Each row was made from one walk, in order. Every step used is in the known rows, and no mark comes twice. Write each row's walk.
Known rows
lato > zamate > sanuz > mele: [ 2.935  0.542  0.922  0.968 -0.404  0.735 -1.342 -2.204 -0.289  0.860
  0.333  2.037 -0.757  4.158 -1.656 -1.358  0.670  2.716  2.235 -0.439
 -2.859 -1.579]
fefi > mele > zamate > sanuz: [ 2.150 -1.120  3.275  2.095 -0.663  0.975  0.594 -0.971 -0.520 -0.078
  0.749 -0.338  1.034  3.793 -3.377 -0.737 -0.369  0.202  1.737  0.491
 -4.613 -2.114]
memor > zamate: [ 1.423  2.584  1.349  1.522  1.290 -0.095 -1.941 -2.343 -0.880  0.926
  1.119  2.637  2.788  2.457 -1.418 -2.382  1.744 -1.116  2.432 -0.021
 -1.008  1.313]
fefi > mele > zamate > sanuz > lato: [ 2.558 -1.495  1.829  1.894 -2.548  0.501 -0.053 -1.353  0.419 -1.232
  0.989 -0.821  0.056  3.992 -3.467 -1.091 -0.853  0.894  1.186 -0.999
 -4.716 -1.967]
sanuz > lato > memor > zamate: [ 2.646  2.749  0.475  1.983 -1.659  0.095 -3.259 -2.525 -0.273  0.620
  0.614  0.183 -1.491  3.332 -0.160 -2.536  1.776  0.929  2.087 -3.789
 -1.557  0.546]
fefi > mele > sanuz: [ 1.349 -0.826  3.567  1.840 -0.766  1.260 -0.897 -1.096 -2.305 -2.440
  0.607  2.503  1.118  3.232 -3.808 -0.954 -0.585  0.513  0.636  0.943
 -3.068 -0.235]
memor > zamate > lato > sanuz: [ 1.512  3.075  1.091  2.684  1.358 -0.095 -2.870 -2.194  0.281 -1.553
  1.789  2.141  0.934  2.998 -3.281 -2.606  0.823 -0.332  2.284  0.338
 -0.820  1.442]
fefi > mele: [ 1.904 -1.376  2.847  1.632  0.959  0.463 -0.788 -0.840 -1.588 -2.084
  1.885  0.329  1.578  1.873 -0.743 -0.909  0.623  0.041  1.020  0.203
 -3.473 -0.211]
lato > sanuz > zamate > mele: [ 2.431 -0.663  2.194  2.510  2.516  1.615 -0.364 -1.687  1.289 -3.547
 -0.341 -1.776  1.000  0.682 -1.696 -2.409  0.416 -2.153  2.145  0.950
 -0.767  1.016]
zamate > lato > sanuz > mele: [ 2.617  0.121  0.996  2.895  1.378  0.791 -2.838  0.040  0.071 -4.314
  1.339  0.727 -0.485  2.724 -1.799 -1.649 -0.390  1.611  0.923 -0.891
 -3.019 -0.284]
zamate > mele > sanuz > lato > memor: [ 2.987  0.041  1.305  2.073 -1.940  1.832 -2.078 -2.285 -0.688 -3.079
 -0.874 -0.724 -2.622  4.300 -2.680 -1.699 -1.995  1.178  1.313 -2.024
 -2.211  0.488]
lato > sanuz > zamate > mele > fefi: [ 2.139  0.083  2.707  2.094  1.837  2.315 -0.451 -1.287  0.696 -3.484
 -1.203  0.101  0.480  1.203 -4.593 -2.647 -1.267 -1.314  1.896  0.445
 -1.206  1.227]
zamate > lato > sanuz > mele > fefi: [ 2.335  0.960  1.344  2.505  0.603  1.518 -3.001  0.379 -0.537 -4.241
  0.360  2.377 -1.069  3.299 -4.645 -1.889 -2.103  2.190  0.654 -1.221
 -3.479 -0.042]
lato > sanuz: [ 2.340  0.548  0.939  1.107  1.474  1.361 -0.815 -0.850  1.674 -1.351
 -0.705  0.252 -0.072  0.800 -0.480 -1.664  1.883 -0.892  1.559  1.274
 -0.730 -0.604]
lato > memor: [ 2.756  1.489  1.879  2.070  0.683  1.422 -1.182 -0.533 -0.590  1.067
 -0.698 -0.684 -1.181  2.538  1.477 -1.003  2.688  0.053  2.331 -1.727
 -1.967 -0.456]
memor > zamate > lato: [ 1.377  2.814  1.018  2.722  1.100 -0.849 -2.753 -1.982 -0.757 -0.814
  2.472  2.915  2.541  3.791 -2.536 -2.171  0.865 -0.352  2.535 -0.723
 -1.587  2.409]
sanuz > lato > memor: [ 3.201  0.859  0.046  1.802 -1.838  0.638 -1.839 -1.128  0.753 -0.490
 -0.250 -0.972 -2.083  2.713  1.217 -1.511  1.828  0.950  1.611 -3.672
 -2.228 -0.245]
fefi > mele > sanuz > zamate: [ 1.122 -0.884  4.344  2.889 -0.677  1.134 -0.196 -1.080 -2.293 -2.805
  0.471  2.353  2.842  2.731 -4.460 -1.556 -0.146 -0.480  1.139  0.314
 -2.785  0.796]
zamate > mele > sanuz > lato: [ 2.587 -0.843  0.615  1.508 -1.623  1.121 -1.584 -2.428  0.046 -4.210
 -0.294  0.485 -0.405  3.747 -3.514 -1.780 -2.729  0.196  0.969 -0.717
 -1.930  1.214]
fefi > mele > zamate: [ 1.420 -0.981  2.440  2.155  0.372  1.303 -0.171 -0.451 -1.176 -0.346
  1.161  0.653  1.326  2.266 -3.034 -1.109 -0.335 -0.241  1.143 -0.266
 -4.413 -0.894]
memor > zamate > mele > lezu: [ 0.942  1.589  2.773  2.224 -0.025 -0.167 -3.845 -3.776 -2.130 -0.597
  0.378  1.853  2.542  3.458 -2.432 -2.814 -1.233 -0.428  2.235  0.397
 -1.355  1.475]
zamate > memor: [ 2.418  0.846  1.477  0.387  3.369 -0.180 -1.423  0.055 -0.269  1.924
  1.628 -0.616  0.549  2.803  1.042 -1.308 -0.260  1.304  2.518  0.782
 -1.109 -0.257]

Write each row's walk
[ 1.409 -0.804  3.239  3.248 -0.044  0.413 -1.334 -1.928 -0.758 -2.508
 -0.662  0.157  3.848  2.221 -1.486 -2.232 -0.491 -1.468  2.189 -0.174
 -1.731  1.761]  sanuz > zamate > mele > lezu
[ 2.310  0.754  0.590  2.415  1.298  0.567 -1.687 -0.420  1.599 -3.147
  0.777  0.683 -0.011  2.325 -1.736 -1.333  0.836 -0.025  1.695  0.427
 -1.571  0.674]  zamate > lato > sanuz
[ 1.642  0.943  0.131  2.924  0.384  0.696 -0.388  0.216  0.897 -0.504
  0.724  1.679  1.492  3.374 -3.455 -1.154 -0.289 -0.568  1.994 -1.108
 -3.342  0.774]  mele > zamate > lato
[ 1.447 -0.679  2.045  3.192  0.328  0.637 -0.759 -0.133 -1.149 -1.934
  2.386  0.857  1.214  3.470 -4.152 -0.920 -1.201  0.513  1.162 -0.950
 -4.973 -0.010]  fefi > mele > zamate > lato
[ 2.200  0.441  1.956  1.375  0.304  1.749 -2.202  0.460 -2.238 -1.744
 -0.275  3.365  0.801  3.008 -3.293 -1.743 -1.852  1.924  0.599 -1.983
 -4.029 -0.259]  sanuz > mele > fefi
[ 3.129  0.101  2.751  1.186 -1.058  1.205 -1.022 -0.286 -1.192 -1.294
 -0.814  2.008  0.534  4.760 -3.279 -1.145 -1.260  2.195  1.472 -0.748
 -4.086 -1.719]  zamate > sanuz > mele > fefi
[ 2.307  0.353  1.095  2.046  1.087  2.369 -1.556  0.063  0.349 -0.993
 -0.742  0.567 -0.826  1.602 -2.703 -2.120 -0.401  0.561  0.762 -0.522
 -3.200 -2.228]  lato > sanuz > mele > zamate
[ 1.661 -0.893  2.330  2.056 -0.235  0.548 -2.400 -2.063 -0.947 -2.312
 -0.691  0.218  1.803  2.857 -0.732 -1.581 -1.513 -0.233  1.542  0.478
 -2.252  0.595]  zamate > mele > lezu
[ 2.257  2.517  3.052  1.511 -0.694  0.541 -2.518 -2.086 -2.300  0.215
  0.286  3.383  1.444  5.203 -4.732 -2.513 -0.882  1.798  2.073 -0.740
 -3.039 -0.640]  memor > zamate > sanuz > mele > fefi
[ 2.061  0.597  2.461  1.754  3.224 -0.290 -0.469 -0.023 -0.007  1.135
  1.318 -0.633  2.747  2.148  0.205 -2.044  0.662 -0.161  3.027  0.130
 -0.834  1.079]  sanuz > zamate > memor
[ 2.780 -0.278 -1.833  0.578 -0.751  0.379 -2.072 -3.448  1.297 -1.784
  1.175  0.388 -1.749  2.560 -1.726 -2.131 -1.067  1.506  1.659 -2.028
 -1.680  1.342]  sanuz > lato > zamate > mele
[ 2.326 -0.992  2.244  2.716  2.247  0.776  0.091 -1.540 -0.083 -2.785
  0.636 -0.978  3.226  1.640 -1.100 -1.983  0.230 -2.288  2.493 -0.350
 -1.637  2.202]  sanuz > zamate > mele
[ 1.872  1.479  1.704  1.759  2.283  0.240 -2.323 -3.433 -1.393 -0.925
  1.764  0.557  1.923  2.943 -1.996 -2.557 -0.631 -1.116  2.546  0.116
 -1.343  1.903]  memor > zamate > mele
[ 2.526  1.829  2.625  1.841 -0.015 -0.191 -2.346 -2.521 -1.632  0.176
  1.189  1.541  1.996  4.663 -1.896 -2.255  0.587  1.045  2.326 -0.330
 -2.574 -0.922]  memor > zamate > sanuz > mele
[ 2.251  3.014  4.345  3.140 -2.367  0.470 -4.242 -2.580 -3.070  1.948
 -0.860  0.937 -0.631  5.674 -0.958 -2.214  1.158  2.759  2.509 -1.832
 -2.871 -2.205]  lato > memor > zamate > sanuz > mele > lezu
[ 2.719  1.602  1.511  3.249  0.564  0.624 -1.901 -0.103 -0.455 -1.089
  0.886 -0.144 -1.078  3.911  0.046 -0.770  1.649  0.906  2.373 -2.368
 -2.708  0.688]  zamate > lato > memor
[ 2.143 -0.469  2.204  1.675  0.466  1.724 -0.780 -1.885 -1.001 -2.912
 -0.485  0.969  0.630  3.443 -3.436 -1.343 -2.077 -0.462  1.543  0.943
 -1.829  1.149]  zamate > mele > sanuz
[ 2.054  3.604  2.334  2.390  0.831  0.869 -2.610 -2.144 -1.778  2.422
  0.227  0.728 -0.478  3.223 -0.084 -2.155  2.723 -0.014  2.882 -1.748
 -1.394  0.241]  lato > memor > zamate
[ 2.785  3.579  3.919  2.325 -1.048  1.582 -3.074 -1.796 -3.103  1.769
 -0.676  1.590 -1.682  5.673 -3.271 -2.216  0.125  2.752  2.539 -2.446
 -3.342 -1.475]  lato > memor > zamate > sanuz > mele > fefi
[ 1.102 -0.671  4.056  3.843 -0.780  0.566 -0.772 -0.749 -2.238 -4.177
  1.553  2.652  2.616  3.840 -5.362 -1.404 -0.806  0.237  1.228 -0.090
 -3.311  1.602]  fefi > mele > sanuz > zamate > lato
[ 2.512  1.155  1.377  3.946  0.149  1.660 -2.410  0.805 -1.715 -0.505
  0.719  0.281 -1.258  4.458 -2.424 -1.417 -0.811  2.329  1.401 -3.828
 -5.219 -1.095]  sanuz > mele > zamate > lato > memor
[ 1.558 -0.331  2.313  2.348 -1.372  0.442 -3.571 -0.490 -2.219 -1.411
 -0.605  2.549  2.202  2.980 -0.195 -1.725 -0.472  1.815  0.599 -1.250
 -3.627 -1.160]  sanuz > mele > lezu
[ 1.764  0.343  1.773  3.268 -0.747  0.512 -4.209 -0.263 -0.536 -4.057
  0.204  1.775  0.095  3.254 -2.141 -1.846 -0.936  2.232  0.616 -0.615
 -3.164 -0.741]  zamate > lato > sanuz > mele > lezu
[ 2.168  1.937  0.901  3.648 -0.001  1.425 -1.102  0.320  0.081  0.924
 -0.040  0.226 -0.956  4.070 -2.478 -1.079  0.546  0.356  2.391 -2.482
 -3.625 -0.056]  mele > zamate > lato > memor
[ 2.594  1.139 -1.566 -0.224  0.221 -0.513 -2.447 -1.946  1.306  1.797
  1.821  0.727 -2.152  3.009 -0.479 -2.132 -0.642  3.326  2.071 -1.746
 -1.073  0.285]  sanuz > lato > zamate > memor
